(in the rows, 128 means zero)
Known rows, with every way that one mark hangs from another
(k_983 (k_219 (k_182 k_823) k_447) k_745): [131 174  98 107 134  86 152 153 152 116 100 121 108 186 171 184 119 111
 136 143 133 134 109 183 117 102 108]
(k_99 (k_372 (k_188 (k_182 k_219 k_823)))): [ 89 106  96  61 108  69  98 155 137 125 126 107 125 154 182 112 119 119
 103 144 128 112 151 173 130 155  94]
(k_447 (k_99 k_372) k_823): [134 126  96 157 130 131 149 157  96 138 166 154 123 109 102 118 135 149
 139 148 133  96 147  92  96  92  94]
(k_983 k_219 k_323): [123 141 127  90 107  95 170 159 185 115 171 114  93 157 151 188 112 134
 133 144 106 145 114 163  96 129  98]
(k_823 (k_182 (k_219 k_447 k_983))): [138 118 106 139 123  42 100 111 128 113 106 129 126 190 140 144 139 153
 129 158 121 132 121 116 116 170  96]
(k_182 (k_219 (k_447 k_99))): [ 80 133 101 177 132  86 125 134 137 129 132 128 143 150 170 152 130 141
 141 162 110 130 138  72 126 138  95]
(k_99 (k_372 k_188)): [ 83  94  99  33  99  68 107 155 132 119 143 123 122 149 172  83 126 132
 103 143 120 126 139 171 108 143  87]
(k_983 k_745): [110 150  86  94 132  50 148 143 125 119 185 137  71 152 118 118 121 153
 124 160 115 146 131 178  95 125  90]
(k_219 k_447 (k_983 k_323 k_745)): [160 122 100 138 123  83 175 133 136 105 108 136 113 188 153 112 112 159
 123 149 108 148 118  99 101 153 114]
(k_983 (k_219 k_447) k_745): [ 98 166 104 100 126  80 166 159 152 111 133 128  87 179 144 169 116 126
 131 154 126 140  87 160  96 118 100]
(k_983 (k_219 k_182 (k_447 k_823))): [112 149 121 110 130 110 144 143 133 122  98 136 137 172 144 159 128 126
 148 148 133 125 141 131 118  99 104]
(k_447 (k_219 k_983) (k_823 k_182)): [188 139 103 201 145  82 138 109  89 125 147 161  87 161  48 103 130 152
 141 154 133  79 150 164 112 155 106]
(k_447 k_99 (k_219 k_182 k_983) k_823): [200 161  89 237 160 153 148 124  72 147 141 169 112 138  56 136 126 139
 155 149 135  85 203  91 120 112 119]
(k_372 k_99 (k_188 k_182 k_447)): [ 55  85 107  48 165  72  81 112 102 110  96 107 103 162 130  81 100 145
 120 153 148 111 190 139 186 157  88]
(k_188 (k_182 k_219)): [ 86 148 102 126 139  66 115 126 127 135 152 116 106 164 123 156 115 140
 127 169 123 132 190 136 134 157  98]
(k_182 (k_219 (k_447 k_99 k_823))): [ 90 132 104 197 141  95 136 141 124 131 130 134 144 143 152 146 130 143
 148 161 116 111 137  58 129 127  97]
(k_372 k_99 (k_188 (k_447 k_219 k_823))): [ 74  87 107  99 168  78 101 116  98 108 111 126 100 143 120  63 107 142
 131 148 142  83 165 141 180 143  88]
(k_372 k_99 k_188): [ 72  85 103  76 143  37  87 121 100 111 150 119 128 149 156  81 115 151
 123 152 132 117 176 134 172 144  82]
(k_323 k_983): [ 80 124 102 143 129 108 130 121 125 118 189 137  99 139 111  94 128 162
 118 155 115 155 154 154  85 116  83]
(k_447 (k_99 k_372) (k_219 (k_182 k_823))): [148 154  78 171 129 141 116 120 120 145 130 143 118 129 138 144 132 109
 128 139 129 104 179 186 113 124 106]
(k_323 (k_983 k_745)): [ 87 140  88 140 137 101 145 135 125 115 186 135  73 143 107 103 120 155
 111 155 116 153 137 160  79 114  88]
(k_447 k_99): [111 131  95 138 134 111 125 136 111 135 187 146 115 128 108 134 135 162
 145 161 121 146 164 118  97 113  88]
(k_372 k_99 (k_188 (k_182 (k_219 k_983)))): [ 88 104 101 107 153  36  81 120  98 119 125 103 127 171 154 119 102 139
 118 156 139 109 203  92 195 167  97]
(k_182 (k_219 k_983) k_823): [184 154 100 225 125  24 125 130 149 122 183 114 143 175 193 163 128 140
 142 150 114 121 136 129 151 132 100]
(k_188 (k_182 (k_219 k_983)) k_372 k_447): [ 81 158 108 114 163  91 133 134 101 121  65 111  90 190 104 131 136 135
 132 159 139 123 150  89 144 168  98]
(k_182 k_219 k_823): [133 147 101 200 129  32 118 133 155 125 183 110 137 150 194 158 131 135
 143 153 113 116 132 167 149 126  89]
(k_983 (k_219 (k_182 k_823)) k_323 k_745): [166 173 102  93 123  93 177 172 182 115 136 105  76 168 171 217 104 109
 128 132 115 137 113 197 109 110 112]
(k_372 (k_188 k_182 (k_447 k_99))): [ 59  88 104  37 158 129  86 150 109 124 104 116  94 152  98  93 109 147
 134 158 141 127 180 145 137 155  93]
(k_99 k_372): [103 121  98  69  93  63 130 135 141 122 163 133 116 147 165 101 132 139
 105 146 115 135 133 173  92 128  88]
(k_372 (k_188 (k_182 (k_219 (k_447 k_823))))): [ 59  96 106  83 150  90  93 156 106 127 109 113 123 158 128 104 112 139
 131 161 133 107 180 126 152 167  96]

Rows
[105 134  94 103 141 151 124 117 132 129  97 141  86 142 111 113 122 127
 130 144 128 121 153 164 107 123 101]  (k_188 (k_447 (k_99 k_372) (k_219 k_182)))
[112 173  99  83 130  92 155 154 145 117 100 127  99 185 153 180 116 114
 131 148 129 143 116 156 106 107 108]  (k_983 (k_219 k_182 k_447) k_745)
[ 81 154 101 143 133 120 157 145 144 110 150 129  84 162 124 139 117 136
 116 150 124 151 106 147  79 110  95]  (k_323 (k_983 (k_219 k_447) k_745))
[104 115 106 117 144 118 133 119  97 126  67 151 156 157 142  92 135 147
 147 150 129 118 179 123 127 108 103]  (k_219 k_182 (k_447 k_823))
[161 109 106 167 125 126 159 127 127 116 109 142 144 172 148 120 122 166
 138 149 113 148 141  55 102 145 113]  (k_219 (k_447 k_99) (k_983 k_323))
[187 155  93 252 156 141 157 130  80 142 175 170 100 130  46 121 126 150
 155 156 133  83 174  94 110 122 111]  (k_447 k_99 (k_219 k_983) k_823)
[106 151 113 108 127 126 132 141 138 127 100 133 140 172 153 182 130 124
 147 149 131 143 146 120 112 103 104]  (k_983 (k_219 k_182 (k_447 k_99)))
[178  96 117 161 129  97 162 123 115 107  86 145 136 182 126  97 126 170
 137 147 121 116 124  84 109 154 111]  (k_219 (k_447 (k_823 k_182)) (k_983 k_323))
[ 64  92 102  69 155  51  80 116  91 118 128 110 119 157 138  93 106 146
 118 157 143 112 205 138 182 160  88]  (k_372 k_99 (k_188 k_182))
[191 145 104 221 121  35 138 136 164 119 176 107 138 169 202 171 122 139
 139 145 106 121 132 129 148 138 104]  (k_182 (k_219 (k_983 k_323)) k_823)
[150 156  89 212 164 163 140 129  79 150 142 166 106 115  58 132 129 134
 157 151 134  81 200 129 118 107 108]  (k_447 k_99 (k_219 k_182) k_823)
[175 111 106 193 142 116 140 121  83 119  95 159 148 175 101 104 137 171
 149 155 138 116 137  48 108 133 108]  (k_219 (k_447 k_99 (k_823 k_182)) k_983)
[137 141  99 177 123  58 156 140 152 115 126 120 122 181 182 159 114 141
 126 154 100 135 120  65 124 156 111]  (k_182 (k_219 k_447 (k_983 k_323 k_745)))
[153 135  90 192 141 143 131 131  92 140 130 160  93 117  62 126 137 130
 133 146 141  64 139 154  94 137 102]  (k_447 (k_99 k_372) k_219 (k_823 k_182))
[112 141 121 138 132 119 143 148 131 121 119 138 125 160 117 167 133 137
 152 153 138 118 107 120 103 112  97]  (k_983 (k_219 (k_447 k_99 (k_823 k_182))))
[ 83  95 101  94 158  46  77 116  97 117 130 104 127 157 153  96 108 143
 122 152 148 103 198 165 193 154  88]  (k_372 k_99 (k_188 (k_182 k_823)))
[ 75  88 102  17 106  84 108 151 139 114 119 120 111 151 166  78 121 132
 104 141 123 126 128 171 110 141  88]  (k_99 (k_372 (k_188 k_447)))
[ 80 108  99 120 121 123 129 128 121 124 107 144 146 145 158 102 136 149
 130 153 123 135 131 114  97 127  93]  (k_219 (k_447 (k_99 k_372)))
[ 95 162  99 138 131 108 155 149 145 113 185 128  71 156 113 149 116 136
 115 151 122 154 116 157  77 105  92]  (k_323 (k_983 k_219 k_745))
[144 135 104 176 162 148 151 122 108 125 129 156  80 142  59  99 119 153
 152 153 133  99 145 116 113 119 103]  (k_188 (k_447 k_99 (k_219 k_983) k_823))
[125 136 105 184 122  51 133 125 137 119 132 128 146 183 177 141 125 146
 134 160 107 137 137  59 132 149 104]  (k_182 (k_219 k_447 k_983))
[177 124 106 154 138 105 144 113  86 121  67 155 165 192 140  98 130 155
 144 147 130 126 184  67 131 114 118]  (k_219 k_182 (k_447 k_823) k_983)
[ 61  89 106  49 146 102  95 141 124 115 120 125  89 150 111  66 114 142
 133 153 126 119 151 186 131 158  88]  (k_372 (k_188 (k_447 k_219)))
[158 152  96 171 119  39 154 146 152 120 173 118 102 174 164 173 112 142
 124 154  97 139 134  79 122 149 108]  (k_182 (k_219 (k_983 k_323 k_745)))
[161 128  99 129 122  33 116 126 138 114 136 122  95 180 133 166 129 149
 123 154 114 134 119 131 109 170  99]  (k_823 (k_182 (k_219 (k_983 k_323 k_745))))
[125 151 113 115 128 111 204 178 171 108 119 120  78 159 143 180 103 124
 131 142 116 119  76 145  93 123 110]  (k_983 (k_219 (k_447 k_823)) k_323 k_745)
[ 87 154 103 160 140 127 165 150 135 111 149 134  86 155 113 133 116 137
 121 150 127 136 105 137  81 103  96]  (k_323 (k_983 (k_219 (k_447 k_823)) k_745))
[132 122 110 151 141  61 126 135 105 123 152 142 110 145  94 124 137 158
 145 158 128  95 134 130 117 130  89]  (k_447 (k_823 (k_182 k_219)))
[135 149  94 226 161 151 150 134  86 145 176 167  94 106  47 119 129 145
 157 158 132  77 171 131 108 118 100]  (k_447 k_99 k_219 k_823)
[197 130  93 186 138 120 121 110 102 126  70 143 180 188 175 131 136 146
 150 141 134 140 180  89 136 111 117]  (k_219 (k_182 k_823) (k_447 k_99) k_983)
[129 159 105  77 123 116 183 167 177 112  86 113  87 174 172 199 103 112
 125 137 113 142 107 157 100 123 116]  (k_983 (k_219 k_182 k_447) k_323 k_745)
[152 106 113 141 117  91 162 120 136 108 109 138 140 185 160 101 121 166
 130 150 108 148 135  93 107 156 110]  (k_219 k_447 (k_983 k_323))
[122 173 102 106 139 100 167 161 133 118  98 133 101 178 137 176 117 116
 138 146 134 123 115 141 110  97 110]  (k_983 (k_219 k_182 (k_447 k_823)) k_745)
[168 143  99 250 134  67 126 129 140 123 134 119 167 172 202 163 131 139
 149 150 121 116 128  88 150 131 105]  (k_182 (k_219 (k_447 k_99) k_983) k_823)
